Each row was made from one small tree. The marks that hang from a mark follow it in brackets, in the order of their numbers. Every link used is in the known rows. Write each row's tree.
Known rows
K869[K234[K520[K50 K509 K796]] K963]: [ 10 -18  27  -6   9 -38  18  22 -31  11  -8  12 -10  10 -15  -7   1  30
  -8 -19 -13  -1 -27  -6  -8 -22   7 -15  19  23  -4  37   3 -15 -33  28
 -12 -58   3   1  30 -33 -21  18  11 -19  -9 -31   9  -8  29  12  -1 -23
 -20]
K635[K520]: [  3 -28 -12  25 -35  27  -9  16  22  20  32 -39   6  22 -28  -6  -7 -14
  41 -33  25   0  -1  44 -57  25  44   1   4 -27  -3 -30 -35  24  53   1
   9  85   7   1  -4  39 -56  14  -2  23  34  27  18 -32  24   5  17   5
  43]
K80[K520[K50 K509] K869[K234 K963]]: [-23 -26  -8  22   0  -3  39  -3  12  -8 -26  14 -20  -6 -44  20   9   7
  -3  16  -7  -5 -12 -23 -11  14  31 -19  -9 -11  -9  64  -5 -33   4 -15
  11 -51  14  -9  13 -11  26  38 -45  12 -17 -13  25   5 -22  13  19  -9
 -41]
K959[K520]: [ 12   0 -10  15   4  31   8  -8  10  12 -18 -18  15  43 -15  -4  -5  -2
  55 -29  19   9  21  21 -47  21   6  -4 -25 -18 -24   3 -15  30  24 -24
   8 103  33 -20  -6  41 -39  10  -2  33  10  58 -12 -14   2   9  -6  22
  -8]
K871[K520[K869[K50 K234]]]: [ -7  26 -11  19 -13   0   0  -6  -4 -10  50  -2  31  -8  34  16 -10  -9
 -20  17  -4   4  24 -10  -9  -6   6 -12   0  -7  14  -9  25   5 -20 -28
   8  21  -4   5 -37  18  -2  13  -9 -22 -19  21 -22  -9  -8  -2   3  15
 -26]
K796[K520[K50 K509 K869[K963]]]: [ -9  -2  -2   6 -39  12 -16   5   9 -12  20  -1 -56   7   4  -5 -12 -28
 -30 -19 -20 -11   3   8  35  27  -3  11 -19 -17  24 -11  -8 -21 -15 -48
  -4 -20  -1  -9  -2 -27  34  -4 -29 -18  -1  -6  -2  30 -20  -2  19   2
   2]
K869[K50 K234 K963]: [-12 -29 -33  20 -19  13  25   7   0   5  37 -14  -5 -34  21  19 -10   2
  15  14  -5   4  -9  -6 -30  18  21   1  27 -14  17  27 -13 -31 -21 -47
  24  13  21 -11 -31  26 -31  49 -15  11   8   9  -5  18 -29   4 -22 -12
 -43]
K520[K50 K796]: [ -4 -10   5 -11  -1   2 -17 -19   7  23 -17  -9  31  16 -38 -21  -1  -7
  22 -32  31  -7   9  40 -40  14   7  24 -14  12 -14 -52 -11 -15  -6  54
  -6  42  -1  14  17  27 -34  13   5  -8  19   4 -12 -34  34  -4  20  25
  11]
K234[K520[K509 K796] K869[K50 K963]]: [  6  -2  25  13  -5 -17   5  38  -4  16   0 -16  13  -6 -16  12  -1  12
  -3  26  22 -21 -47 -44  15 -50  55 -11   3   4  -5  35   2  -6   0  34
  11 -60  15  -5  27  -7 -27   9  16  -1   2  -2  -4  -3  -2   7 -46 -21
   3]
K796[K520[K869[K963]]]: [  -9   -9  -39   20  -37   35  -12   10   25  -14   30  -26  -48    4
   34   17  -10  -37    7  -20  -14  -24   20    9    3   22    7   12
   -1  -28   25  -19   -4   15   -1 -103   28   43   13   -4  -31   16
    3    1   -8   25    2   11    2   10  -15  -22   10  -12   -6]
K80[K869[K234]]: [-15   3  -3  47  -7  35  10  -7  -5   4   9 -16  22  19  -6  10  12 -16
  39 -13  -1  26  24  19 -61   6  19  10 -15 -22  -3   1   7   2   8 -33
  38  44   2   6 -16  56 -21  24  -7  31  -3  13  18 -11  27  -3  52  -9
 -17]
K796[K520[K50 K869]]: [ -5  11 -18   4 -41  27 -27  -5  21 -26  33  -8 -31   7  16  -9  -6 -51
 -10 -27 -15  -2  30  31   1  31   5  14 -19 -19  24 -46 -12  -7 -19 -46
  14  24  -4   8 -17   9   7  -2  -7  -4   7  12  -9  -7   7   1  36  15
  13]
K796[K520[K50 K509 K869[K234 K963]]]: [ -9   6  -9   5 -35   7   0   9  -2 -16  27  10 -57  -3  19   2  -6 -13
 -39 -16 -37  10 -14  -1  34   9 -11  -7   8 -10  33  15  -5 -22 -48 -66
  -1 -39 -11  -8 -19 -29  42   0 -26 -26 -12 -28   6  32 -28  -5  20  -8
 -20]
K422[K520[K50 K509 K796 K869[K234]]]: [  0  26  22 -20  14  -8   2 -14 -18  19 -12  13  -2   9 -47  -6  18  32
  -8  28  -9  23 -36   7   9  -9 -33   3   4  20 -10  -9 -18   6   5  61
 -18 -37 -23 -19  -6 -14  14 -10   8 -15 -10 -25   6   4  38  -1  13   3
  17]
K520[K796]: [ -9  -5  -2   7  -1  12 -12 -10   9  32 -20 -22  26  31 -32 -10  -3   2
  49 -38  44 -10  14  40 -55  -4   6  21 -14  -2 -22 -41  -8  11  16  12
  11  82   8   8   2  49 -49  13  29  14  14  16 -13 -32  33 -17  13   5
  20]
K234[K520[K869]]: [  4   7  -4  29  -8  11 -15  23 -14 -21  32 -18   3   3  42  -7  -6 -17
  20 -25 -17  -5  37  19 -29  15  21   7 -26 -26  -4 -28 -11  43  33 -31
  21  29  16  -5  -8  23 -48 -15  14  25  12  37   1 -27  36   7   4 -20
   9]
K963[K520[K50 K869[K234]]]: [ 24  -2 -12   0  11   5 -14   4   0 -43  27   6  -7 -29  61  -9  17 -10
 -10  -9 -38  23  28   1 -12  24   1 -27   7 -10  15  16  11  17   1 -16
  -7 -21  -7   4 -15   2   3   0  -8   6  10  -6  10   6 -16  20  12  -7
   1]
K963[K520[K50 K509 K869[K234]]]: [ 18   9  14   3   9  -9  -7  11 -20 -29  10  23 -12 -10  33 -21  14   3
 -12 -24 -43  32   5  -1   5  19  -3 -28   0 -16   7  29  13  14   5   3
 -19 -50 -16   2   4 -19  19  -7  -8  -8   0  -5   7  18 -24  29  21  -5
  22]
K963[K520[K50]]: [ 21 -31  -5   1  -2   9 -13  -2   8 -17  15 -15  -8  -3   0 -32  12 -19
  22 -43  -2  -3  22  21 -42  45  38 -15 -20 -14  -5  -7  -5   8  17  22
 -11   7  12   6  17  19 -32  32 -15  10  23  15   1 -20  -5  30  17   7
  15]
K422[K520[K50 K509 K796 K869[K963]]]: [  2  -9  19 -23   9  -9   2 -14 -15  20 -25  -5 -29  -7 -50   1   6  22
  -7  35   6  -8 -33  -5  32  12 -29  19  -1  27  -9 -13 -28  -5  25  54
 -14 -20  -7 -23  22 -35  11 -13  -7  -1   6 -19   5  10  15   1 -14   3
  11]
K959[K520[K50 K509 K796 K869]]: [ 11  27  29 -32  31  -8  -4 -12  -2  11 -54  28  26  34 -21 -19  -2   9
  -2 -12  16  11  15  17  20   5 -39   7 -26  18 -27  -8   1   6  10  50
 -30  27  -7  -8  25 -21  21 -35  16  -1  -3  21 -14  -4   7   7  -7  36
  18]
K871[K520[K50 K509 K796 K869[K234 K963]]]: [  4  19  31 -16  10 -40  -1  -5 -21   3 -18  21  24  13  -8   2  -6  19
 -43  12   0  -3 -11 -20  41 -29 -27  -9   9  30   5   9  33 -16 -41  27
 -35 -33 -17   6  11 -39  39 -16 -10 -41 -27 -32  -5  -4   4 -11  -5  16
 -15]

Write each row's tree
[-15  17  23   4  -1   5 -11  -1 -11  24 -26   9  23  40 -21 -17 -14  10
  24 -36  22   0   6  29  -5 -13 -22  23 -27  -4 -15 -43   3  19  32  24
 -10  36  -8   9   7  12  -7 -30  32  -1   8  20  -8   1  15 -17  13   3
  41] => K520[K509 K796 K869]
[ -6  11  12 -21  13 -18   7  -8 -18   0 -26  20   3 -15   5  -1  -6  16
 -22  -1  -5  12 -15  -7  30 -16 -35  11  18  23   9   2  11 -29 -27  14
 -17 -35 -13   1   8 -35  22 -17   5 -22  -1 -37  -4  14  -5 -14  -4  -5
 -10] => K520[K50 K509 K796 K869[K234 K963]]
[-10 -26 -31 -33  17  -4  11 -16  41 -14 -37  -1  -9 -30  -7  12  -4 -11
   1  22  19 -38   1 -12  12  -1  -4  14  10  10 -14  -6 -24  -6  20  22
   2   5  16   5  12 -12   9   0  -1  25   3 -14  -2 -18 -21 -11 -35  -5
 -15] => K80[K520[K50 K796 K869[K963]]]
[  5  42  46 -10  12 -36  -7 -12 -21  12 -12  30  40  37 -23 -16  -3  12
 -33 -12   9  12   0   8  21 -36 -23 -10 -10  19  -9 -13  39   1 -27  44
 -37 -15 -28  13   6 -32  28 -18   8 -47 -30 -13 -12 -17  21  -8  14  28
   8] => K871[K520[K50 K509 K796 K869[K234]]]
[ 12  -4 -29  -8  40  -3  -6   0  10 -19  23  11  19 -41  50   0  20   6
  15  20 -10   7  21 -10 -13 -16   2  -9  27   1  14  11  27  15  10   9
   9  -8  -3  28 -16  22  -1   8  26  15  -4  -8   7  17 -34   7 -10 -24
   3] => K963[K520[K796 K869[K50 K234]]]
[-10  14  14  -3   8 -27  14  -2 -14  13  11  13  26  -3   7  16 -16  18
 -33  30  10 -11  -8 -34  30 -42 -11 -10  15  17   8  21  39 -16 -26   1
 -15 -21  -9   9  -8 -22  28  -1   3 -36 -28 -10 -11  18 -23 -13 -22   3
 -24] => K871[K520[K509 K796 K869[K50 K234 K963]]]
[ 15  19  13 -33  43 -20  20 -10 -11   5 -49  33   8   0   6   4  -1  22
 -18  19  -7  18  -9 -19  41 -14 -50 -16  22  31  -9  37  12 -12 -30   9
 -22 -10  -5 -19   9 -41  37 -34  -1  -1 -16 -23   4  24 -26  -2 -31  15
 -24] => K959[K520[K50 K509 K796 K869[K234 K963]]]
[  5  23  32  17  -5 -10 -10  31  -3  22  -1 -14  32  18 -30  -2   6  10
   3   8  26  -8 -34 -18 -10 -51  58 -10 -18  -6 -21  11   1   7  10  56
   3 -45   4  11  24   9 -36  12  32  -9   0  16 -13 -15  19  13 -14 -10
  34] => K234[K520[K509 K796] K869[K50]]
[-24  -2  -4  -4  12 -11  16   3  -8  13   6  16   5 -24  16  17 -13  25
 -15  20   1   4 -19 -22  21 -22 -24   7  20   8  10  18  14 -27 -15  -3
   1 -26  -6   6  -6  -7  14  -7  12 -10  -2 -14   1  38 -33 -13 -21 -12
 -18] => K520[K509 K796 K869[K50 K234 K963]]
[-34 -42 -60  35  -3  18  45  -4  38 -13   4 -12  -4 -41  -7  37   8  -9
  11  59   1 -20   6 -36 -35  13  55 -13  14 -20   1  67  -3 -25  11 -57
  53 -13  29   2 -19  34   4  55 -37  39 -14  14  20  12 -39  12 -16 -18
 -63] => K80[K520 K869[K50 K234 K963]]
[ -4  14  26 -18   1  -6 -16  -9 -10  12 -24  17  24  19 -26 -24  -6   1
  -3 -34  15  10   9  25   7   1 -24  30 -31   7 -15 -44  -2  -8   7  54
 -27   2 -17  12  24  -6   8 -24  17 -17   9   2 -12  -9  20  -6  18  24
  34] => K520[K50 K509 K796 K869]
[ -1 -10  -2 -26  -1   1 -34  -6  23   3   3 -11  21  -9  -9 -13   3 -21
  -2   2  17   1  10  28  -7  12   4  22  11  14   0 -61 -23   2  34  49
 -11  44 -19  20  24   5 -10 -29  14   2  25   3  16 -37  34 -10  16  15
  57] => K635[K520[K50 K796 K869]]
[ 32 -24 -13  22  -3  19  -3  24  24 -11  -1 -45 -11 -22  27  16  14 -17
  32   4   1 -13 -17 -34  -7  -3  55 -28   9 -15   2  34   4  30  18 -27
  20  -4  22 -10   3  16 -29  15  -8  40  13   3   8  -2 -34   2 -26 -23
  14] => K234[K869[K963[K520]]]
[  3  -3  31 -13  14 -33  -1  18 -28  -7 -14   8  -9  -2  10  -9  -9  10
 -17 -10  -9 -12   1  -4  29  -2  -5  13 -11  15  -5  -8   0  -4   1  30
 -15 -50   4  -1  38 -43  -1 -24  14 -10   6 -16   9  -9  32   6 -15  -9
   8] => K234[K520[K50 K509 K796 K869[K963]]]
[  8  -5 -12 -29  17  -5  14 -18  -7   2 -14  -9 -16 -36  -9  12  17  18
 -10  62 -13   2 -31 -16  18   3 -34   4  39  32   7  -7 -22  -6 -15  16
   6 -16  -6 -24 -10 -16   7  -2  -4  11  -2 -36  10   4  25 -12 -14  -8
 -29] => K422[K520[K50 K796 K869[K234 K963]]]
[  0  13   0 -25  33 -16  27  -4  -7  13 -25  27  11  -9  17  19  -6  30
 -10  37   2   9 -18 -41  34 -23 -33 -12  24  13  -3  54  19 -16 -14 -18
  -4 -10  12 -11  -7 -17  28 -18   9   7 -14   1   1  47 -48  -3 -54   3
 -30] => K959[K520[K509 K796 K869[K50 K234 K963]]]
[-17  12 -32  22 -41  39 -20  -7  31 -16  68  -9 -27  -7  23   2 -13 -38
  -2   3  -4 -11  30  15 -14  26  19  12 -17 -30  27 -28  -9  -4   4 -68
  30  36   9  16 -37  34   2  15  -1   0   7  34 -14  12 -17  -4  13   0
   2] => K796[K520[K869[K50]]]
[ 14 -14 -14  -8  29  12 -19  -1   5 -11  -6  -8  14   1  30 -15  13  -5
  46 -20   8  -8  33  17 -23   0   2   5  -3  -3 -10 -25  18  42  51  13
   2  39   1  21   3  21 -19 -18  32  31   9  13   8  -8   0   0   0 -19
  37] => K963[K520[K796 K869]]
[ -5   2 -35   2 -27  17  -1  -4  19 -35  35  -1 -50 -27  44  17  -4 -34
 -33   6 -38   5   7  -2  18  24  -8  -2  25  -8  37   4  -8 -18 -55 -86
  19 -10   1  -2 -35 -12  27   9 -23   2  -8 -23   5  16 -10 -17  13  -9
 -35] => K796[K520[K50 K869[K234 K963]]]
[ -1   1  10 -22  21 -16  17 -14 -21  14 -21   6 -22 -18 -35   9   7  38
 -18  47 -11  12 -43 -17  34  -5 -36   3  26  28  -5   8 -18  -7  -6  29
 -16 -46 -13 -23   0 -34  28  -6  -2  -6  -9 -42  11  19  16  -1 -14  -1
 -11] => K422[K520[K50 K509 K796 K869[K234 K963]]]
[ -1  32  38  32 -27   4 -15   0 -20  10   7  -3  24  53 -13 -14 -19  -4
   3 -41  13   0  17   9   1  -9   4  -3 -42 -23 -13 -33  24  33  26  -6
 -23  36  -8  -1  -8   4  -3 -19   0 -22 -11  40 -15 -17  12  -1  19  23
  23] => K871[K520[K509 K869]]
